Each row was made from one small tree. Brackets hold a mark, then the marks that hang from it, in alphabetical order. Every link used is in the known rows. Write each row's tree.
Known rows:
(M (X E V)): [  7  14 -39   4  55   2  19  -3  -9 -13 -20  -4  -8  34  15 -35 -15 -30
 -38   6  35 -13 -41  27 -13 -31  -6 -13  -9 -24  -3 -60 -28   9  29  -2
  -5 -32  10 -15 -25 -25  -3  46   8  11  -6  20]
(V J X): [ 12  23 -25   6  54  30   2   9 -18 -25 -14  27 -34  24  21 -24  -2 -10
 -48  -1  34 -19 -19  40 -21  -6  -1 -18  -1 -32   3  53 -36  -9  38   0
 -19 -14  -7 -17 -12 -26 -12  29   5  -8 -11 -32]
(V (G E M) J): [ 13  28 -50  -6  62 -18  -4 -41 -13  18  -7 -10 -43  30  17 -12  -5 -30
 -59   9  41   3 -33  34 -20   4  -3 -17   9 -31   6  53 -45  -2  38   6
  10   7 -25 -12 -25 -34  -5   7 -16  16  -3  39]
(E J X): [-12  48  -9  18  54  10  15  48 -21  32 -11  35 -78  40  25 -34  -5 -28
 -30 -10  41   8   0  30 -21 -21  -3 -19  -4 -19  21 -41 -53  -9  34  12
  11 -26  29 -23   6 -35   2  29  25  22 -23   6]
(X (V G)): [ -1  15 -43  10  59 -15  11  -7  -9   1 -20   5   6  35  10 -24 -10 -33
 -41  -2  32  -6 -26  52 -24 -18  -4 -14   8 -21  10 -19 -44 -10  48   1
  14 -14   5 -17 -13 -25   4  29   2 -12 -15  25]
(V (G D M) J (X E)): [ 15  23 -32  -5  62  10   1 -37 -23   3 -13 -28 -11  37  25 -15  11 -22
 -82  10  63  16 -31  43 -24   0   2 -18  -1 -40  -1  91 -35  -9  36 -18
 -10  -1 -20  -9 -29 -24 -22  -3   5  34  -5  27]
(G D E (V J X)): [ 16  46 -45 -13  53   5  -6 -33 -18  17 -16 -31 -44  34  24  -4   0 -37
 -58  14  48  28 -32  35 -24  12  12 -23 -11 -35   0  92 -50  15  22   2
 -22 -10 -20  -8 -22 -23 -35  -9   2  38  -3  49]
(J M (V (G D) (X E))): [ 10  -1  -4  -1  53   6   8 -15 -11  -1 -18 -26  25  26  34 -42  -3   3
 -50  13  47 -18  -5  38 -44  -9   7 -10 -23 -25   1  87 -39  -1  28 -27
   1 -17  22  -6  -5 -19 -14 -38  -5 -47 -12  69]
(M (X V)): [  7  20 -53   6  51   3  14  12  -6 -17 -16  14 -14  25  13 -27 -17 -26
 -35   0  24 -17 -30  32 -17 -22  -5 -13  -6 -26   2 -66 -29  12  37   6
 -10 -27  12 -17 -14 -30   4  37  14   5  -7   0]
(J (M X) V): [ 13  10 -31   7  40  11  12  14   0 -28  -9  20 -30  13  27 -48 -28  20
 -27   4  17 -50   3  17 -34 -15  -4  -5 -21 -20  -1 -27 -29  15  28   1
 -10 -24  33 -14   2 -33  10 -12  -6 -45  -6   7]
(X E M (V G J)): [ 10   2 -30  -7  71 -16   7 -47 -12 -26 -22 -26  11  33   0 -43  10 -23
 -53   2  28 -14 -37  43 -15 -23  -8 -15   7 -23  -8 -23 -12   5  46  -5
  27  -9 -14 -13 -22 -14  -5  44   7  -6 -16  19]
(G (E (J M)) V): [  4  36 -43 -11  48 -13   8  -3  -5  42 -11  -8 -84  44  20 -34 -22 -27
 -31   5  37   3 -12   9 -23   3   1 -16  -8 -10   5 -27 -57  10  18  18
  11 -24  12 -17  -4 -33  -8  -9  -5  20 -19  76]
(H (M X) (V (G D (E J)))): [ -9  13 -16 -26  79   1  19   7 -18  13 -23  -2  -8  34  23  -3 -19 -18
 -33  -3  43  -7 -39  20  -1  -5   4 -21 -16 -37  11  23 -43   7  39 -20
   5  -5  32  -9  -9 -42   2  18  13  26 -14  20]
(H (E (J V) X) M): [-10  45  18   8  61  18  25  49 -13  12 -20  73 -60  25  28 -55 -10  -5
  -6 -14  32 -23  14 -13 -17 -30  -1 -15 -17 -23  24 -16 -54  -4  40   7
  30 -17  51 -12   4 -30   6  34  38  34 -21 -51]
(M (X E (V G))): [ 10   2 -32   5  63 -10  18 -11 -13  -9 -24 -18  20  29  16 -36 -10 -32
 -50   4  39 -19 -42  45 -17 -29  -5 -14 -11 -29   2 -21 -27  -1  34 -15
   0 -19   7 -15 -26 -29   1  36  -2 -12  -8  44]
(E J (X M)): [-14  36 -20  11  60   8  12  38 -14  23  -9  19 -69  41  14 -43   4 -27
 -29 -11  35   2   2  22 -16 -25  -8 -21   5 -16  11 -84 -36   6  42  17
  22 -28  22 -22  12 -35   3  32  37  29 -31  24]
(V (G D (M (X (E J))))): [  7  35 -40  -3  61  -9  15  -2 -14  34 -17 -32 -46  49  27 -24   2 -20
 -71   3  64  13 -34  38 -18  -8  -3 -13   1 -33   4 -21 -40  -1  24 -16
  -8 -15   8 -14 -22 -43  -4   1  15  51  -8  55]
(E (J (V (G D))) (X M)): [ -8  40 -10  10  63 -16   8  12 -11  29 -13 -18 -27  34  23 -41  17 -11
 -40  -7  35   7  10  37 -38 -16   2 -17  -5 -24  13 -21 -39  15  41  -5
  30 -14  32 -16  14 -31   1 -15  36  -2 -26  59]
(H E): [ -8  28 -25  18  55   5  16  15  -9   3 -28  49 -55  38  21 -22 -13 -18
 -28  -2  48 -17 -10  38 -14 -26  -6  -9   4 -19  18 -14 -63 -22  37   5
   6 -22  13 -10 -13 -33   5  55  10  30  -5 -43]
(X E M V): [ -4   6 -52  -3  62  -4  15 -25  -2  -7 -21 -13 -10  46   1 -42  -1 -36
 -32   4  31  -3 -28  26 -14 -32 -10 -15  10 -11 -10 -88 -26  14  40  12
  24 -32   2 -14 -17 -14  -3  49  15  24 -18  31]
(J (M (X (V G)))): [ 16  -9 -39   0  55  -5   9  -5  -9 -22 -14  -4  19  17  14 -43 -20 -14
 -45   1  25 -37 -18  37 -27 -16  -7 -10 -12 -26   2 -35 -20   2  43 -11
  -2 -16  12 -16  -7 -33   8   4   2 -53 -13  36]
(V G J (X E)): [ 16   4  -4   3  65  20   6 -12 -25 -16 -21  -5   3  26  24 -32   4 -14
 -63   4  49 -20 -32  52 -22 -12  -1 -18  -7 -34   4 100 -32 -22  33 -22
  -8  -5 -12 -15 -24 -25 -14  29  -9 -21 -13  12]
(M (X (V G))): [  9   9 -46   8  59  -6  10   2 -10 -13 -20  -2  12  24  14 -29 -14 -28
 -47  -2  29 -24 -32  49 -20 -22  -5 -14  -6 -32   7 -30 -27   0  42  -7
  -6 -15   7 -17 -18 -34   7  27   5 -17 -10  22]
(H E (M X) V): [-11   4 -17  -2  67  35  29  24 -14 -42 -27  71 -15  20  19 -18 -34  -7
 -15  -8  36 -51 -18  -2  10 -36  -5 -15 -16 -32  13 -23 -42 -12  50  -5
   2  -9  32  -7 -14 -37  18  68  22  51  -7 -92]
(V (X M)): [  1   4 -49   4  59  35   3  10  -6 -14 -13   6 -15  34  13 -34   0 -21
 -38  -2  38 -18 -12  36 -18 -18  -5 -21   7 -20   0 -13 -30   0  44   9
  -4 -28   1 -16  -2 -27  -5  28  18  12 -23  16]

Write each row's tree:
[ 10  15 -18 -16  59 -19   3   2 -12  35 -18 -31 -37  36  29 -22  -8  -9
 -48   7  48  -6 -25  46 -25   6   1 -12 -15 -29  10   4 -42  10  24 -23
  -9 -19  21 -11  -2 -47  -7 -21   0 -30 -10  84]	(V (G D (E (J (M X)))))
[ 23  44 -68 -18  55 -21  -3 -52  -9   4  -7 -27 -40  30  14  -7  -2 -36
 -56  16  31  19 -44  17 -18   5   2 -15  -5 -40  -7 -19 -26  40  32   5
  -9  -9 -17  -8 -29 -28 -20   7  16  46   7  35]	(G D E (M (X (V J))))
[  4  40 -19 -12  47 -25   7  -3   0  39 -12 -11 -66  38  29 -32  -9   4
 -22  11  32  -2  -3  19 -39   7   7  -7 -13 -14   6  -6 -57  26  18  -1
  16 -27  35  -9   5 -27 -10 -27   3 -21 -10  61]	(G D (E (J M V)))
[ 17  -5 -24  -3  54 -15   4 -13  -3  -3 -11 -13  -3  10  30 -38 -24   4
 -33  11  25 -46 -12  27 -37  -8   2  -9 -27 -26   6  33 -33  15  25 -14
   2 -10  23 -11  -4 -37   5 -30 -21 -63  -5  76]	(J (M X) (V (G E)))
[ 10  12 -44   2  66  22   4 -24 -22 -32  -7  26   5  16  22 -19  -8 -12
 -62  -3  35 -28 -18  16 -14  -8   1 -21  -6 -42   4  81 -32 -16  55  -2
   6  18 -14 -17 -16 -29   8  27  11  22 -16 -25]	(H (V (G M) J X))
[  5  -3 -21   2  48  17  18   4 -11 -14 -16   6 -35  31  23 -38 -24  -2
 -39   9  43 -28 -20  25 -21 -23  -9  -9 -14 -17  -3 -39 -30   0  23  -8
 -16 -31  18 -13 -11 -33   1  15  -9 -17  -6  22]	(J (M (X E)))
[ 15  22 -44  -2  62 -20   9 -55 -14  -8 -13 -14  -9  33   8 -33   0 -32
 -66   6  36   3 -38  27 -20 -14  -7 -14   6 -28  -5  -1 -26  -1  42   2
  22   0 -24 -15 -34 -17  -5  31   0  20  -8  17]	(X E (V (G M) J))
[ 16  32 -59  -2  57 -25   0 -31  -2  27  -8 -38 -19  27  31 -10 -10 -21
 -54  15  41   3 -24  29 -32   0   6 -12 -12 -36   5  36 -44  24  27  -8
  -4  -4   4  -7 -19 -38  -4 -32  -4  11   6  84]	(J (V (G D E (M X))))
[  1  48 -18  -6  58 -28  -1 -32 -22  22 -12 -12 -33  30  15  -7   7 -48
 -38  11  34  43 -25  31 -27  -6   6 -19 -11 -33   8  16 -42  26  38   5
  11 -13  -2  -7 -12 -17 -26  14  22  13  -2  34]	(G D (E (X (V J))))
[  6  51 -54  -1  52 -17   8  -5   4  42  -4   5 -80  40  27 -36 -11 -15
 -30   5  27  -4 -13  -1 -27   1   1 -16   0 -17   5 -19 -58  22  22  22
  24 -17  17 -16  -9 -31   1   0   3  39 -12  56]	(G (E (J V)) M)
[ 22  19 -28  -6  44  11  14 -28 -17 -29 -15 -10 -55  20  20 -43 -22  -2
 -55   9  36 -20 -23  14 -23 -11  -6 -10 -20 -24 -11  -4 -23   7  17  -1
 -19 -15  -3 -14 -21 -28  -7   4 -10   2  -4  12]	(G (V (J (M (X E)))))
[ -8  48 -39  10  52  -6   7  -5 -17  44  -9   0 -64  34  22 -14 -18 -62
 -33   6  45  33 -16  18 -25 -18   4 -24 -14 -19  14  15 -61   7  26  23
  10 -15   4 -15 -10 -28 -11   5   2  42 -11  74]	(G (E X) V)
[-10  33 -22  14  60 -20   8  -4 -22  25 -17  -9   6  34  16 -12   4 -47
 -48   0  44  32 -12  54 -33 -22   2 -17  -5 -31  17  -2 -49   0  50  -5
  15 -13  14 -13  -3 -24  -8   4  24   0 -13  48]	(E (X (V (G D))))
[  7  26 -24   1  56 -10  14 -30 -14 -20 -20   6 -25  34   9 -33  -3 -21
 -42   5  28  -2 -37  33 -17 -21  -6 -12   1 -21  -5 -19 -30   4  33   2
  11 -19  -5 -13 -26 -13  -9  52   3   6  -6 -19]	(X E (V J))
[ -1  39 -55   4  57 -16   2 -25 -11  39   1   2 -35  34  15 -21 -10 -66
 -34   8  33  31 -18   0 -21 -16   0 -23  -5 -24   9 -37 -44  21  42  27
  28 -14  -3 -14 -12 -23  -8  14  19  50 -11  69]	(G (E (X V)) M)
[-17  43 -20   7  55 -12   5   2 -19  52 -13  -4 -55  42  27   6  -4 -45
 -33  10  54  47 -15  41 -27 -11   5 -19  -5 -24  19  16 -62   8  30   3
   4 -23  14  -7  -4 -29 -17   1  10  24  -3  62]	(G D (E X))
[-12  12  10  -3  70 -16  12  11 -24  30  -8  19 -19  22  27 -30 -19 -22
 -27  -2  37 -14  -2   7 -19 -16   2 -21 -29 -24  23  21 -48  -7  42  -5
  41   0  34 -18  13 -37  12   7  13 -24 -28  55]	(H (V (G (E (J M) X))))
[  3  47 -31   3  57 -24  15 -13  -4  39 -14 -26 -41  46  29 -35   4  -8
 -56   5  51  12 -16  28 -32  -7   2  -9   1 -22   4   2 -54   3  24  -7
  23 -12  19 -12 -16 -29  -3 -17   9  38 -11  59]	(X (E (J (V (G D M)))))
[  2  -6   7  -8  79  40  15   0 -26 -54 -29  64  26  10  20 -26 -12  -4
 -36 -11  38 -54 -16  13   2 -22   0 -20 -17 -43  15 107 -36 -32  61 -20
  11  16   7  -7 -16 -28   6  59  21  15 -16 -98]	(H E M (V G J X))
[ 19  27 -39   0  52   1   9  -6 -12 -38 -15  16 -27  18  10 -32 -10 -12
 -42   0  16 -24 -32  30 -17 -14  -6 -12  -6 -34  -3 -40 -18  16  38   3
 -13 -17  -1 -16 -20 -27  -3  42  12  -7  -3 -30]	(M (X (V J)))
[  8  -7 -25   4  67  18   7 -12  -7 -14 -18 -26  33  25  22 -53   5 -10
 -45   4  36 -37 -14  34 -29 -25   0 -18 -10 -23  -3  43 -25   1  35 -13
  15 -14  11 -13 -12 -20  -2   8   3 -18 -24  62]	(J (V G (X E M)))
[  0  44 -20  -3  50  -8   7  10 -17  52  -5   1 -83  34  25 -41 -19 -41
 -32   2  41  18   0   0 -27  -7   3 -22 -21 -14  13 -18 -55  10  22  20
  19 -20  18 -19   6 -33  -9 -15  11  21 -24  87]	(G (E (J M) X) V)
[ -9  17 -44  12  60  -1   7  -4 -10  -1 -10   9 -14  31   3 -38  -1 -47
 -28  -4  24   6  -5  22 -20 -33  -7 -21   2 -18   5 -88 -26  16  51  22
  27 -26  10 -17   3 -19  -1  35  36  20 -23  26]	(E (X M V))
[  3  32 -16   4  44  -3  15  27   0   5 -11  31 -63  30  26 -57 -17  19
 -20  -3  19 -36  12  11 -36  -6  -3  -6  -8 -10   5 -37 -48   8  26   8
  17 -26  40 -19   9 -28   9  -8   3 -33 -20   7]	(E (J M V))
[ 22  26 -41  -3  41  15   7 -12 -14 -34 -11   5 -62  15  17 -37 -23  -1
 -52   3  26 -23 -13  17 -25  -2  -5 -10 -16 -26  -6 -11 -23  11  27   7
 -24 -12  -3 -17 -11 -33  -3  -3  -4  -6  -5  -3]	(G (V (J (M X))))
[ -7  54  -2  21  50   1  16  44 -11  23  -9  37 -65  28  30 -47  -6  -8
 -21  -9  24  -6  12  15 -33 -21   0 -15 -13 -19  18 -22 -53   5  29  12
  20 -22  42 -21   9 -29   7  11  22   4 -22  12]	(E (J V) X)
[-13  12  24   3  79  18  21   2 -33 -34 -25  75  -1   8  19 -22 -15 -16
 -29 -13  38 -29  -3   7  -2 -35  -3 -18 -19 -38  26  61 -42 -30  65 -12
  29  19  21  -7  -8 -30  13  60  26  27 -15 -95]	(H (E X) M (V G J))
[ -3  63 -46  -7  58 -29   3 -16 -12  68  -3 -13 -60  48  19 -18   4 -61
 -41   6  43  53 -18   4 -23  -5   6 -22  -3 -27  11 -51 -51  30  35  18
  27 -21   8 -13  -7 -27 -18   1  42  69 -14  78]	(G D (E J (X V)) M)
[ 10  -3 -23  -9  56 -16  13 -30 -13  -5 -22 -38  23  31  18 -30  -9 -19
 -55  12  46  -5 -29  47 -27 -17  -2  -8 -17 -28  -3 -20 -23  10  32 -26
  -3 -23  11  -8 -16 -26  -9  -8   5 -32  -5  62]	(J (M (X E (V (G D)))))
